Known rows, with every step that occurs
X D K Q P F U: [-39,  -3,   0,   5, -26, -45,  62,  19, -28, -26,  -5,  23,   2,  14,  -1,
  -3,  26,  33,  -5,  63, -13,  15, -12,  24,  31]
Q U: [-22,  -2,  34, -18, -73, -10,  17,   6,  20, -29, -35,  22, -42, -25, -45,
 -11,  20,  14, -10,  45,   2,  -4, -40,  27,   6]
U Q X D K F P: [-70,   7,   5,  19, -40, -44,  17,  25, -23, -22,  14,   5,  -8,  -3,   4,
 -22, -33,   6, -23,  77, -17,   6,  10, 114,  -4]
N K F U Q X: [-73,  -3,  16,  15, -36, -26,   6,  40,  10, -14, -14,  20, -42, -29, -30,
 -12,  21,  -8, -11,  67,  -8,  -7, -31,  51, -16]
P F: [-27, -19,  30,  26, -28, -43,  35,  -5,  17, -16, -34,   9, -25,   3, -32,
 -28,  23,  14,   7,  66, -15,   5, -35,  25,  37]
D K F U: [-43,  23,  40,  18, -18, -26,  59,   1,  18, -19, -33,   8, -47, -37, -38,
  -2,  -1,   0,  10,  61,  -5, -14, -25,  29,   9]
X D K F: [-19,  15,  22,  -2, -32, -33,  59, -16,   8, -29,  -7,  15, -34,  -9, -17,
 -13, -23,   2,  22,  65, -11,   3, -30,  68,  33]
N K: [-19,  -8,  52,  29, -50, -15,  17,  -4,  33, -27, -31,  -5, -50,  -2, -50,
  -4,  42,  13,  20,  61, -11,  -9, -69,  32,  25]
K Q P F X D: [-78, -28,  -7,   1, -26, -55,  29,   2, -13,  -9,   3,  37,   8,  57,  11,
 -23,  11,  33, -21,  70,  -9,  23, -16,  56,  24]
K F: [-40,  -4,  27,   5,  -5, -33,  32, -18,  23, -13, -27,  15, -50,   1, -37,
 -11,   9,  15,   2,  74,  -4, -12, -19,  48,  11]
U Q X F: [-56, -17,   1,  13, -54, -45, -11,  26,  -5, -22, -23,  11, -13, -13, -28,
 -19,   0,  29, -29,  59,  -8,  16, -22,  47,   3]
K D: [-50,  11,  22,   0, -47, -28,  30, -18,  26, -10, -25,  -3, -37, -11, -46,
 -22,   4,  39,  -7,  64, -15,  -3, -56,  70,  -7]
U Q P F X D: [-68, -13,  -3,  -4, -47, -57,  19,   5, -10, -20,   3,  28,  27,  33,   3,
 -20,   1,  21, -25,  61,   7,  19, -24,  73,  -2]
Q X: [-45, -11,  14,  12, -68, -27,  16,   2,  16,   0, -37,   5, -31, -20, -38,
 -26,   8,  14,  -6,  48, -10,   8, -37,  58,  21]
D X F: [-46,  -4,  17,  16, -26, -44,  16,  12,  26, -26, -25,  14, -18, -19, -22,
 -21, -11,  11, -20,  69,   4,  11, -42,  44,  25]
K F X D: [-68,   9,   9,  -1, -44, -41,  32, -16,  20, -11,  -2,  34, -17,   5, -11,
 -24, -30,   8,  -2,  64,   2,  15, -40,  81,  16]
F X: [-71,   1,  53,  27, -69, -28,  15,  -8,  25,  -7, -38,   5, -25,  -4, -35,
 -17,  10,  16,  -7,  45,   2,   6, -51,  61,   7]
U Q P F X: [-87, -21,  20,   7, -25, -53,  12,   5,   0, -17, -21,  17,   4,  33, -14,
 -18,  18,  10, -31,  64,   3,   0, -10,  55, -17]
P F U Q: [-46,  -1,  35,  28, -45, -39,  25,  30,  -7, -23, -37,   2,  -5, -18, -29,
 -11,  47,  24, -16,  58,   3,   3, -26,  23, -14]
U Q P F X D K: [-61,  -2,  17,   6, -53, -54,  41,  10, -15, -32,   4,  17,  21,  22,   7,
 -17, -13,  -2, -12,  53,  -2,  15, -24,  76,   6]
F U: [-38,  12,  39,  23, -63, -19,  28,   2,  19, -11, -49,   4, -24, -38, -47,
   1,  39,  38,  -7,  48,   8,   1, -45,  22,   2]
X F U Q: [-48,  11,  22,  27, -45, -35,   3,  26,  -4, -32, -32,   8,  -6, -28, -42,
   4,  31,  51, -28,  55,  11,   9, -29,  11, -14]
X D K F U Q: [-37,  35,  29,   7, -47, -30,  48,  20, -14, -37,  -9,  12, -17, -30, -15,
   1,   4,  15,  -3,  59,   7,   3, -21,  64, -18]
P F X: [-71, -16,  39,  30, -46, -47,  29,  -4,  22,  -6, -30,  16, -15,   6, -21,
 -38,   3,  -4,  -1,  59, -11,  13, -42,  41,  33]

Rows
[-79,  21,  16,  15, -35, -41,   8,  45,  19, -38,   0,  10, -19, -39, -27,
 -17,   0,  10, -33,  75,  -6,   8, -71,  52, -27]
N K D X F U Q
[-74, -15,   0,  38, -38, -49, -28,  32,  -8, -18,  -9,   3,   2,  -1, -22,
 -21,  -2,  41, -46,  78, -12,  14,   3,  61,   6]
U Q X F P
[-22,   6,  41, -17, -86, -12,  33,  26, -22, -42,  -8,  20, -40,  -8, -12,
  -1,  18,  19,  -5,  41, -14,   9, -31,  45,  13]
X D K Q U
[-50,  -1, -16,  17, -59, -42,   9,  17,  13,  -9, -30,  26, -12, -51, -37,
 -27,  -7,  27, -19,  50,  -3,  26, -40,  11,  37]
Q X F U
[-50,  16,  48,  23, -65, -22,  12,  22,  -1, -22, -45,  -6, -17, -29, -44,
  14,  55,  44, -25,  48,  17,  -3, -32,  40, -38]
F U Q
[-91,  15, -27, -17,  -8, -52,  17,  27,   9, -27,  -1,  22,  10, -26, -23,
  -9, -14,  38, -67,  76,  14,   6, -30,  65, -50]
K D X F U Q P
[-54,  -8,  16,  15, -70, -51,  35,  -3,   9, -11, -10,  26,   5,   8,  -4,
 -42, -13,   6,   4,  55,  -6,  33, -56,  56,  45]
P F X D
[-65,   6,  -3,  -4, -19, -51,  27,   6,  29, -19,  -6,  15, -20, -23, -27,
 -35, -37,  17, -27,  76,  -9,  12, -57,  68,  11]
K D X F
[-67,   6,  22,  19, -85, -27,   3,  37,  -5,  -6, -39,   1, -12, -40, -38,
  -7,  31,  28, -30,  42,   9,   8, -25,  56, -29]
F U Q X
[-32,  -3,  -7,  -6, -92, -32,  21,   2,   3,  -7, -17,  18,  -9, -22, -20,
 -26, -10,  25,  -5,  44,  -6,  28, -51,  77,  34]
Q X D
[-49,  21,  49,  21, -95, -28,  41,  -5,  11, -23, -16,   7,  -8, -16, -15,
 -16, -20,   0,  13,  36,  -3,  19, -63,  79,  28]
F X D K
[-53,  -3, -14,   8, -87, -49,  24,  40, -22, -12, -11,  23,  19, -31,  -3,
 -33,   7,  17, -20,  48,  -1,  37, -32,  54,   9]
P F U Q X D
[-38, -19,  53,   0, -56,  -4,  -3,  30,   5, -38, -20,  20, -68,   7, -34,
  -1,  60,  16,  -2,  57, -20, -11, -44,  14,   5]
N K Q U
[-67, -11,  10,  22, -64, -45,  18,  44, -10,  -6, -32,  12,  -2, -30, -21,
 -28,  22,   6, -24,  53,  -6,  15, -19,  35,  -1]
P F U Q X
[ -4,  17,  41,  12, -81, -25,  50,  -8,   4, -32, -19,  -4, -22, -20, -25,
  -7,   3,  18,  19,  45,  -6,  13, -55,  62,  33]
X D K
[-30,   4,  49,  18, -65, -26,  42,   8, -20, -29, -15,  -2, -30,  11, -14,
   5,  30,  39,   9,  52, -18,   9, -33,  64,  18]
X D K Q
[-61,  -5,  15,  43, -10, -51,   0,  19,  21, -26, -12,   6,  -4,  -8, -16,
 -20, -16,  19, -37,  87,  -1,  10, -20,  59,  21]
D X F P
[-65,  -9,  38,  -1, -78, -36,  41,  33, -21, -35,   3,  36, -18,   7,  15,
 -35, -10, -10,  -3,  43, -24,  26, -30,  44,  35]
P F X D K Q U
[-55,   3,   7,   8, -17, -41,  21,  11,  40, -30,   5,  13, -38, -16, -28,
 -34, -24,   1,  -8,  82, -21,   6, -83,  59,  25]
N K D X F
[-36,  -4,  27,  28, -39, -38,  44,  10,  16, -13, -41,  13, -15, -24, -35,
 -22,  32,  15,   0,  61,  -4,   9, -39,   7,  27]
P F U
[-51,   9,   6,  -7, -57, -38,  33,  18, -18, -23,   3,  15, -23, -14,  -2,
 -21, -29,  -6,  -5,  59, -11,  11, -14, 103,   1]
U Q X D K F
[-51,   6,  20,   2, -41, -26,  12,  12,  -2, -22, -36,   7,  -6, -11, -44,
  23,  53,  53, -39,  54,  25, -10, -12,  38, -48]
F U Q P
[-62, -14,  43,  23, -59, -24,  24,  22, -15, -10, -32,  -7, -51,  -1, -21,
  -9,  20,  11,  -2,  48, -31,   1, -17,  61,  16]
D K Q X
[-62, -16, -14,  37, -33, -49, -11,  14,  11, -10, -13,  13,  -8,  -9, -26,
 -33, -20,  34, -31,  78, -20,  17, -11,  44,  41]
Q X F P
[-52,   6,  -7,  16, -34, -43,  33,   5,  -2, -15,  12,  15, -16, -10,   2,
 -32, -49,  -1,  -5,  80, -23,  12,  -3,  95,  38]
Q X D K F P
[-68,   6,  -4,   0, -14, -46,   8,  36,   6, -33, -19,  21,  10, -22, -21,
   7,  13,  28, -59,  68,  30,   5, -14,  40, -31]
D X F U Q P
[-86,  25,   2,   4, -34, -48,  16,  38,   9, -25,  -9,  11,  -3, -44, -25,
 -19, -14,  28, -52,  68,   7,  12, -48,  64, -43]
K D X F U Q
[-41, -17, -10,  10, -49, -45,   7,   5,  16, -12, -24,  20, -22, -21, -33,
 -33, -15,  19, -13,  59, -14,  21, -35,  31,  46]
Q X F
